Each row was made from one small tree. Brackets hold a mark, then the marks that hang from it, in the order of their numbers. Every link used is in the known rows. Write each row's tree.
Known rows
(z_916 (z_521 z_49)): [ -8.0   1.6  -9.7 -20.3  30.1  34.8 -17.9  11.1  18.0  24.3   9.2   6.0
 -10.7 -21.9 -15.8  10.7  32.6  -6.7   0.5  -4.0  32.4   7.9 -32.4  28.1
  56.4  25.0]
(z_521 z_89 z_183 z_803 z_850): [  1.4  36.9 -30.9 -36.5  34.1  81.3 -25.8  64.0 -22.1  16.6  13.5 -14.5
   9.0  -9.6 -14.2   0.6 -23.8  48.0  -0.6 -47.5  52.2  52.1  45.8  58.2
  36.1   3.7]
(z_521 z_89 z_183): [ -4.3  19.4 -16.0 -42.8  20.6  54.7 -24.0  36.8 -11.8  15.3  -2.6  -9.7
  -8.0 -21.9 -12.4  -8.9 -12.3  28.8   2.3 -22.8  36.9  29.6   5.3  43.2
  47.9   8.6]
(z_183 (z_521 z_49 z_89 z_803 z_850)): [-15.4  27.1 -26.4 -29.6  29.8  65.7 -30.0  27.5   7.7  27.7   8.5 -23.3
  -1.0 -27.1 -18.9  -0.5  -5.7  25.2  -6.2 -30.6  53.9  32.5   9.1  58.3
  55.8   9.9]
(z_521 z_49 z_183 z_803 z_850): [  4.6  36.3 -28.9   0.5  63.7  74.5 -32.5  55.2 -14.4  26.7  -1.3  -8.4
  16.7  -3.9  -9.2  19.2  -9.3  46.8  -6.9 -61.3  38.5  25.5  43.8  42.6
  33.7  13.9]
(z_538 (z_89 z_521) z_850): [-14.8 -15.1   5.1  22.4  27.1  37.6 -23.7  21.2  12.7 -24.0   9.2  -9.8
 -31.9 -27.2 -25.0   3.6   1.8  -6.6 -24.2   2.1  60.2  39.9  17.7  35.2
  50.7  -6.4]
(z_183 (z_521 z_49 z_850)): [-24.8   8.7 -17.0  -8.0  23.7  50.2 -33.2  21.9  15.0  18.2  11.3  -9.5
  -7.1 -24.2  -6.7   1.7   1.6  13.6   1.8 -18.2  35.3  26.3  -9.1  40.1
  42.3  12.8]
(z_521 z_49 z_183 z_850): [ -5.3  20.2 -17.1  -1.2  49.0  72.0 -39.3  49.6 -13.8  20.0  -8.5  -6.3
   7.6  -7.3  -0.7  13.9 -11.5  32.8   9.8 -43.1  29.0  19.2  21.5  35.2
  30.1  10.6]
(z_183 (z_521 z_89)): [-24.2   8.9 -16.6 -41.1   2.1  36.8 -20.7  12.1  16.4  14.5  15.2 -12.3
 -18.9 -35.6 -15.0 -16.7  -0.5  10.1  -4.4  -1.7  41.1  34.8 -22.3  46.8
  56.1  12.4]
(z_538 z_89): [ -4.5   3.0  -3.7  -5.5  13.5  31.0 -10.9  33.1  10.1   1.8  11.8   4.5
 -18.4 -20.5  -7.2  -8.8  18.6  12.8 -22.9  -0.9  45.2  32.5   9.8  36.1
  47.3   7.9]
(z_89 (z_521 (z_803 z_277))): [-13.0   1.5 -14.6 -12.1  23.5  29.5 -17.9   5.6  -0.5  28.3  30.7  -3.0
 -19.4 -20.7  -7.0  12.8 -23.9   4.7 -35.2  -9.3  23.7  27.5   7.9  34.7
  57.2  29.3]
(z_850 (z_521 z_183)): [-21.9  -7.2 -14.8   1.6  23.9  22.5  -6.5  21.7   4.9  18.6  22.9 -10.1
 -16.5  -4.1  -2.3  -6.6  -0.4  15.7  14.3 -22.1  13.8  29.7   4.6  26.6
  25.5  31.7]
(z_183 z_521): [-25.9   3.7 -15.5 -17.8   8.9  24.0 -18.7  10.3  23.1   9.7  25.8  -0.1
 -18.4 -30.0  -9.8  -9.0  11.1   9.7  -8.5  -3.4  29.6  33.9 -21.7  34.5
  46.2  18.2]
(z_89 (z_521 (z_803 z_277) z_850)): [-16.1   2.9 -17.4  -9.7  23.7  50.0 -24.0  22.5  -8.3  22.9  38.4  -6.0
 -14.1 -14.8  -2.0  16.9 -32.2   9.9 -23.8 -14.6  30.4  42.0  22.1  41.0
  44.2  23.7]
(z_89 (z_521 z_49 (z_803 z_277) z_850)): [-11.1   6.9 -16.1  -2.6  39.5  56.0 -30.5  17.0  -8.5  36.2  17.9 -12.5
  -8.1 -16.0  -3.7  24.4 -32.3   9.2 -24.8 -23.5  29.3  21.1  21.2  39.9
  53.2  24.9]
(z_850 z_521 (z_538 z_89)): [-22.2  -3.4   7.9  15.9   6.6  10.9   0.0  22.1  17.3  17.5  34.6 -22.5
 -20.0 -19.9 -14.0 -27.9   9.8  13.2   4.0   4.8  17.1  37.0   7.7  30.6
  35.8  58.3]
(z_277 z_803): [ -3.9  27.0  -8.2 -19.2  17.4  14.0 -11.1   3.4  14.6  18.7  44.9  -3.3
 -28.7 -33.3  -5.7 -11.8  32.0  11.8 -28.8 -11.4  36.9  21.4 -10.9  29.8
  22.3  17.3]
(z_538 z_89 z_850): [-14.7  -0.9   1.6  20.1  23.8  44.9 -20.8  35.3  16.8 -22.0  13.9  -1.9
 -27.9 -21.8 -26.5  -1.8  20.3  15.2 -24.6  -5.5  56.5  45.1  17.0  37.0
  31.6 -21.5]
(z_916 (z_521 z_89 z_183 z_803 z_850)): [ -4.3  18.6 -27.9 -46.1  31.2  69.9 -22.9  51.9  -9.0  11.1  22.6  -3.4
   4.8 -11.3 -15.5   7.0   8.4  25.5   8.5 -28.7  60.0  52.9  15.6  53.8
  50.5   9.2]
(z_183 (z_521 z_850)): [-29.9   5.3 -17.7 -15.6   7.5  43.5 -25.2  27.9  15.0   5.4  32.8  -3.2
 -11.9 -22.7  -5.4  -5.4   1.9  13.2   1.0  -8.3  34.9  47.3  -8.5  40.7
  33.3  12.2]
(z_89 (z_521 z_49 (z_850 z_538))): [-10.0   8.2   2.4   2.1  28.3  41.9 -28.2  15.2  -1.5  27.7   8.9 -21.3
  -6.1 -31.3 -11.6   5.8 -28.5  -7.3   3.6  -4.2  18.8  10.5   0.9  29.9
  50.8  56.6]

Write each row's tree
[-30.2  12.7  -9.4 -11.2   4.5  40.7 -26.5  29.7  16.1   8.6  38.3 -11.3
  -8.2 -30.2 -12.1 -14.9  -2.2  19.9   5.6  -5.1  25.7  47.9  -7.9  39.5
  32.9  32.3] -> (z_183 (z_521 (z_850 z_538)))
[ -8.2  -8.6  -6.1  -0.6  27.7  46.7 -25.5  41.9 -10.7  -8.8   3.5  -5.0
 -10.0 -15.5   2.1   1.5 -12.9   5.5  -8.2  -9.6  54.2  44.3  33.9  40.9
  57.7  14.3] -> (z_538 (z_89 (z_521 z_183 z_850)))
[ -8.7  -0.4  -6.5  -2.8  30.7  45.4 -27.0  13.6  -2.6  22.5   2.7 -13.6
 -10.0 -24.2  -4.7  15.3 -24.2 -12.5   0.8  -8.4  27.4   9.3  -0.3  31.0
  51.5  33.9] -> (z_89 (z_521 z_49 z_850))
[-24.1   0.4 -24.6   1.2  32.2  33.1 -11.5  24.7  -2.4  31.1  37.9  -9.1
 -15.5   3.5  -0.9   2.3  -6.9  37.7 -10.0 -37.1  15.3  41.9  24.4  35.9
  27.5  22.2] -> (z_850 (z_521 z_183 (z_803 z_277)))
[-19.5  22.0 -27.5 -37.0  13.2  58.7 -22.4  33.7   8.5  14.9  29.1 -16.2
  -5.7 -25.6 -16.1  -7.8  -6.9  24.9  -7.4 -20.9  53.2  53.0   9.6  59.1
  47.5   7.4] -> (z_183 (z_521 z_89 z_803 z_850))
[-12.1   5.7 -18.3 -47.7  19.5  67.5 -27.4  46.9  -8.3   4.9  17.0  -0.4
  -1.7 -14.5 -10.1   1.9   7.6  15.1  22.6 -13.7  52.1  48.1  -2.7  47.5
  47.6   7.7] -> (z_916 (z_521 z_89 z_183 z_850))
[ -4.8   9.7   9.0   6.2  30.6  29.3 -25.5  25.5   0.3  13.7  -1.0 -18.3
  -6.6 -33.2 -16.3 -11.4 -10.1  13.1 -11.2  -5.0  29.2  17.6  15.3  31.8
  65.2  52.8] -> (z_850 (z_538 (z_89 (z_521 z_49 z_183))))
[ -3.1  12.3 -25.5 -25.5  39.1  39.3 -14.2  33.8   5.5  11.3  24.0  12.3
  -0.3 -11.8 -15.0  10.8  27.3  20.2  -5.7 -25.5  42.0  36.4   2.2  35.2
  52.6  21.8] -> (z_916 (z_521 z_183 z_803))
[-22.4  13.5 -17.5 -32.3  17.9  62.3 -34.6  23.3   7.3  22.4   2.8 -21.4
  -7.8 -30.5 -11.7  -4.8  -7.8  13.8   7.0 -16.4  47.8  29.7  -9.6  52.3
  52.9   6.5] -> (z_183 (z_521 z_49 z_89 z_850))
[-12.0  11.3  -3.5 -13.5  26.4  50.2 -25.5  29.5  10.8  23.2  22.4  -3.6
  -0.5 -23.3 -17.1   4.1  20.5   4.2  14.3  -4.8  28.6  22.7 -17.7  32.5
  43.7  40.4] -> (z_916 (z_521 z_49 (z_850 z_538)))
[-14.2   4.6 -24.3   3.5  36.4  25.6  -2.2  26.0   4.6  25.4  28.6 -12.1
 -10.2  -1.1  -8.5  -1.0   1.1  27.7   0.9 -36.9  20.9  34.4  21.1  32.0
  29.2  34.3] -> (z_850 (z_521 z_183 z_803))
[ -0.4  35.7 -23.6 -37.7  16.3  71.4 -14.6  49.2  -6.3  23.7  28.2 -13.9
  -1.2 -18.2 -19.1  -1.6 -14.4  30.7  -8.4 -26.6  49.0  46.1  25.7  56.8
  33.0   8.9] -> (z_521 z_89 z_803 z_850)
[ -4.1  35.8  -6.9 -25.2  36.2  83.6 -43.5  52.0 -20.9  30.2 -12.9 -31.1
  11.2 -24.3 -16.8  -7.3 -29.6  41.5  20.2 -35.1  32.6  23.1  22.2  49.1
  42.3  27.9] -> (z_521 z_49 z_89 z_183 (z_850 z_538))
[-18.9  29.9 -17.2  -2.3  33.8  49.1 -29.2  27.2  15.0  27.6  23.7 -19.7
   3.6 -28.9 -19.9  -3.1  -0.7  30.0  -8.6 -28.7  34.0  32.4   7.7  45.0
  44.3  37.0] -> (z_183 (z_521 z_49 z_803 (z_850 z_538)))
[ -1.7  18.6 -26.6 -15.7  54.5  64.4 -28.0  45.0  -3.5  19.8  11.0   1.5
  10.9  -6.8 -12.7  21.8  19.6  22.8   4.1 -41.1  47.9  29.0  14.3  42.0
  49.6  17.1] -> (z_916 (z_521 z_49 z_183 z_803 z_850))
[-33.0  20.6 -18.8 -10.5  12.5  50.8 -31.6  32.4   8.7  21.1  53.9 -10.2
  -7.0 -22.6 -10.5  -6.4 -10.5  41.9 -18.8 -19.4  28.0  60.8  12.4  48.9
  34.6  23.7] -> (z_183 (z_521 (z_803 z_277) (z_850 z_538)))
[-13.0   9.6 -19.7 -19.5  14.9  28.6   5.5  15.3  10.5  34.5  30.4 -23.9
 -18.2 -13.2 -18.9 -10.7  -0.8  13.3  -0.4 -18.1  28.7  31.3   6.1  42.7
  37.8  33.5] -> (z_850 (z_521 z_89 z_803))
[  3.6  38.8  -7.3  11.9  44.0  62.0 -23.9  49.9   1.5  29.0  14.1 -18.8
   9.7 -19.3 -20.6   1.3   1.2  37.4 -19.1 -33.6  40.1  27.7  39.9  46.0
  41.3  36.2] -> (z_521 z_49 z_803 (z_850 (z_538 z_89)))
[ -4.1  27.7 -25.8  -5.7  59.6  61.0 -37.0  31.9 -13.9  42.1   0.2  -1.0
   1.6  -6.6  -6.7  19.8  -9.6  54.5 -32.8 -56.0  24.5  16.9  30.2  39.6
  47.8   5.9] -> (z_521 z_49 z_183 (z_803 z_277))
[-25.4 -17.0   1.0  33.6  22.9  33.1 -10.9  27.4  20.9 -16.5  23.2 -15.1
 -34.3 -11.9 -23.9  -7.2  19.5   8.1 -10.1  -6.3  50.5  47.8  19.2  35.0
  25.7  -9.5] -> (z_538 z_89 (z_850 z_521))
[-10.6   7.9 -17.7  10.7  38.4  22.7   0.4   8.4  16.9  42.9  19.4 -19.3
 -12.6  -8.4 -15.1   4.2   8.9  12.4  -4.9 -29.7  17.6   9.8   4.8  30.5
  36.1  39.2] -> (z_850 (z_521 z_49 z_803))
[-12.5  21.2  -4.7  16.4  33.3  17.2  -2.9  11.0  17.8  48.8  29.0 -30.9
  -7.4 -19.5 -25.3 -11.0   3.3  22.8  -0.5 -21.9   3.6  11.0   5.6  28.6
  34.8  72.1] -> (z_850 (z_521 z_49 z_803) z_538)
[ -9.6  27.7 -22.8  -1.3  40.4  74.3 -32.6  37.7  -6.8  42.5  23.1  -5.1
   0.4  -6.0  -4.8  21.4 -13.5  41.9 -27.6 -42.0  27.7  29.5  27.7  45.7
  29.2   3.8] -> (z_521 z_49 (z_803 z_277) z_850)
[  3.8  21.7 -24.7 -41.7  49.3  58.2 -24.0  28.5  -1.3  28.9  -6.2  -7.1
   3.7 -19.5 -22.9  10.8  18.0  20.0  -1.1 -33.2  54.4  18.6   0.3  47.2
  72.0  15.9] -> (z_916 (z_521 z_49 z_89 z_183 z_803))
[ -3.2  24.8  -3.1   9.2  46.4  69.4 -40.6  59.3 -13.3  13.6  -8.9 -16.9
  11.2 -15.8  -7.7  -2.5  -9.2  41.5   6.0 -35.5  34.7  28.0  37.3  40.0
  38.8  27.5] -> (z_521 z_49 z_183 (z_850 (z_538 z_89)))
[-11.5  17.9   2.7   0.7   7.7  50.0 -19.8  51.7   2.4   5.1  32.4  -8.4
  -5.5 -22.0 -10.7 -14.5  -2.0  24.2  -2.5  -2.4  30.1  46.8  18.7  38.8
  26.0  34.0] -> (z_521 (z_850 (z_538 z_89)))
[-22.0   0.8  -8.7  11.5  39.8  52.7 -25.3  20.4   7.3  10.0   0.9 -28.8
 -23.0 -14.3 -29.2   1.2  -3.8  17.7  10.9 -28.7  35.2  25.6   5.6  35.6
  26.8  -3.5] -> (z_538 (z_850 (z_521 z_49 z_89 z_183)))
[-18.3   6.4 -22.4 -25.0  20.3  57.3 -20.9  37.4   3.4  19.0  52.2  11.8
  -7.6  -6.6  -6.5  15.0  15.8  20.4 -13.0 -14.3  40.1  54.2   2.6  43.8
  37.7   7.4] -> (z_916 (z_521 (z_803 z_277) z_850))
[ -8.1  -3.9  -7.2  23.8  48.4  45.8 -27.2  34.0   2.2 -23.1   4.9 -10.1
 -19.3 -19.8 -26.8   9.9  -3.8  12.9 -29.9 -22.7  67.6  48.0  43.6  41.5
  54.6  -6.6] -> (z_538 (z_89 (z_521 z_183 z_803)) z_850)
[-17.5  13.6   4.2  -7.3  14.8  27.6  -9.0   7.4  11.2  48.7  13.8 -41.0
 -14.6 -28.9 -24.2 -23.3  -9.2  10.9  17.2  -6.2   8.1   7.5 -12.8  34.8
  42.0  64.0] -> (z_850 (z_521 z_49 z_89) z_538)
[-14.9   1.4 -14.4 -14.3  35.0  41.5 -15.6  17.0  -2.3  35.5  -7.5 -29.8
 -12.3 -11.2  -9.1  -6.1  -9.7  16.6  18.4 -28.6  25.0  11.8   2.3  38.1
  44.6  26.3] -> (z_850 (z_521 z_49 z_89 z_183))
[-28.7   8.4  -6.8  -6.4   6.7  42.1 -27.0  35.6  15.5   0.6  33.4 -11.9
  -8.8 -29.5 -10.2 -18.2   3.7  21.6  -1.5  -2.2  40.0  53.8   3.2  44.3
  40.4  27.4] -> (z_183 (z_521 (z_850 (z_538 z_89))))
[ -2.7  15.6 -20.1 -48.9  18.5  43.3  -7.4  22.6  11.4  21.3  26.8   0.4
  -9.4 -24.2 -25.3   1.3  24.5   6.5  -6.7  -7.4  51.3  34.9 -14.5  46.4
  61.2  20.3] -> (z_916 (z_521 z_89 z_803))
[-19.0   7.5 -18.6 -14.8  27.8  43.0 -11.7   7.8   2.6  53.7  19.3 -27.8
 -18.7 -10.1 -11.9   0.0 -10.7  24.2 -10.8 -28.3  23.2  19.4   8.2  45.8
  44.2  20.4] -> (z_850 (z_521 z_49 z_89 (z_803 z_277)))
[ -6.2   2.9 -14.9 -20.4  44.0  43.2 -26.6  22.8   4.9  18.6  -2.6   6.4
  -2.5 -16.3 -11.1  13.2  27.1   7.1   6.8 -20.5  35.6  13.1 -17.8  29.1
  58.6  19.3] -> (z_916 (z_521 z_49 z_183))
[  7.6  41.4 -29.5 -28.7  54.4  90.0 -35.5  56.4 -23.0  32.7 -13.3 -23.4
  15.0 -11.8 -15.9  10.6 -22.3  47.8  -0.5 -59.3  52.6  26.9  44.1  58.1
  47.5   4.9] -> (z_521 z_49 z_89 z_183 z_803 z_850)
[  5.6  34.7 -28.0 -40.7  36.0  58.1 -19.3  42.2 -12.0  23.5   4.8 -11.7
   0.7 -18.2 -20.2  -2.7 -12.1  42.7 -14.8 -41.0  46.2  35.0  28.3  51.1
  50.5  11.5] -> (z_521 z_89 z_183 z_803)
[ -1.1  18.0 -25.6 -49.5  32.7  51.3 -16.4  34.4  -1.5  15.7  15.8   0.0
  -1.6 -17.4 -21.6   4.0  16.7  21.2  -1.9 -23.7  53.2  38.6   1.2  47.7
  62.9  14.6] -> (z_916 (z_521 z_89 z_183 z_803))
[ -7.1  13.9 -23.9 -12.7  45.2  43.4 -10.7  21.6  -2.6  41.9  -1.2 -30.9
  -5.7  -8.0 -15.5  -0.7  -7.4  27.2   5.9 -43.9  33.0  16.7  20.8  43.6
  48.1  28.9] -> (z_850 (z_521 z_49 z_89 z_183 z_803))
[ -8.5   5.6  11.5   1.2  10.5  19.8 -15.5  21.2   8.4   9.9  19.2 -13.3
 -15.5 -36.7 -16.6 -17.7  -5.5   4.7 -16.0  11.7  28.3  28.4   5.7  31.7
  58.5  55.1] -> (z_850 (z_538 (z_89 z_521)))
[  0.0  14.6 -18.4 -18.3  41.0  36.9 -12.9  14.6  17.4  30.1  14.7   4.5
  -3.4 -19.6 -21.7  16.1  35.0   4.8 -12.9 -18.7  40.1  12.1 -15.5  33.8
  59.7  26.6] -> (z_916 (z_521 z_49 z_803))
[-10.9   3.3 -11.9 -17.9  28.4  53.4 -23.1  27.8   9.7  18.7  16.0   4.9
  -3.9 -16.0 -10.2  14.5  25.5  -2.4  12.1  -8.6  37.5  22.2 -18.7  33.6
  43.8  18.7] -> (z_916 (z_521 z_49 z_850))
[ -7.5   6.9   8.6   1.3  20.6  24.9 -20.9  28.6   0.9   6.1  12.4 -13.0
 -11.0 -33.0 -13.8 -16.2  -9.8  13.7 -12.1   1.3  28.7  30.7  15.6  32.4
  60.0  52.5] -> (z_850 (z_538 (z_89 (z_521 z_183))))
[-14.6   5.6 -22.5  -9.6  36.8  58.0 -32.3  34.8 -20.8  17.6  26.7  -5.0
  -5.8  -8.4   2.6  19.3 -39.3  23.7 -18.1 -30.8  32.4  46.1  37.8  42.4
  46.2  18.1] -> (z_89 (z_521 z_183 (z_803 z_277) z_850))
[-17.5  22.1 -26.2  -6.9  35.5  52.8 -27.7  25.8  14.5  23.7  17.8 -12.0
  -0.3 -21.0 -13.3   6.9   3.4  23.4 -11.6 -32.9  42.8  30.8   7.5  46.4
  44.8  16.2] -> (z_183 (z_521 z_49 z_803 z_850))
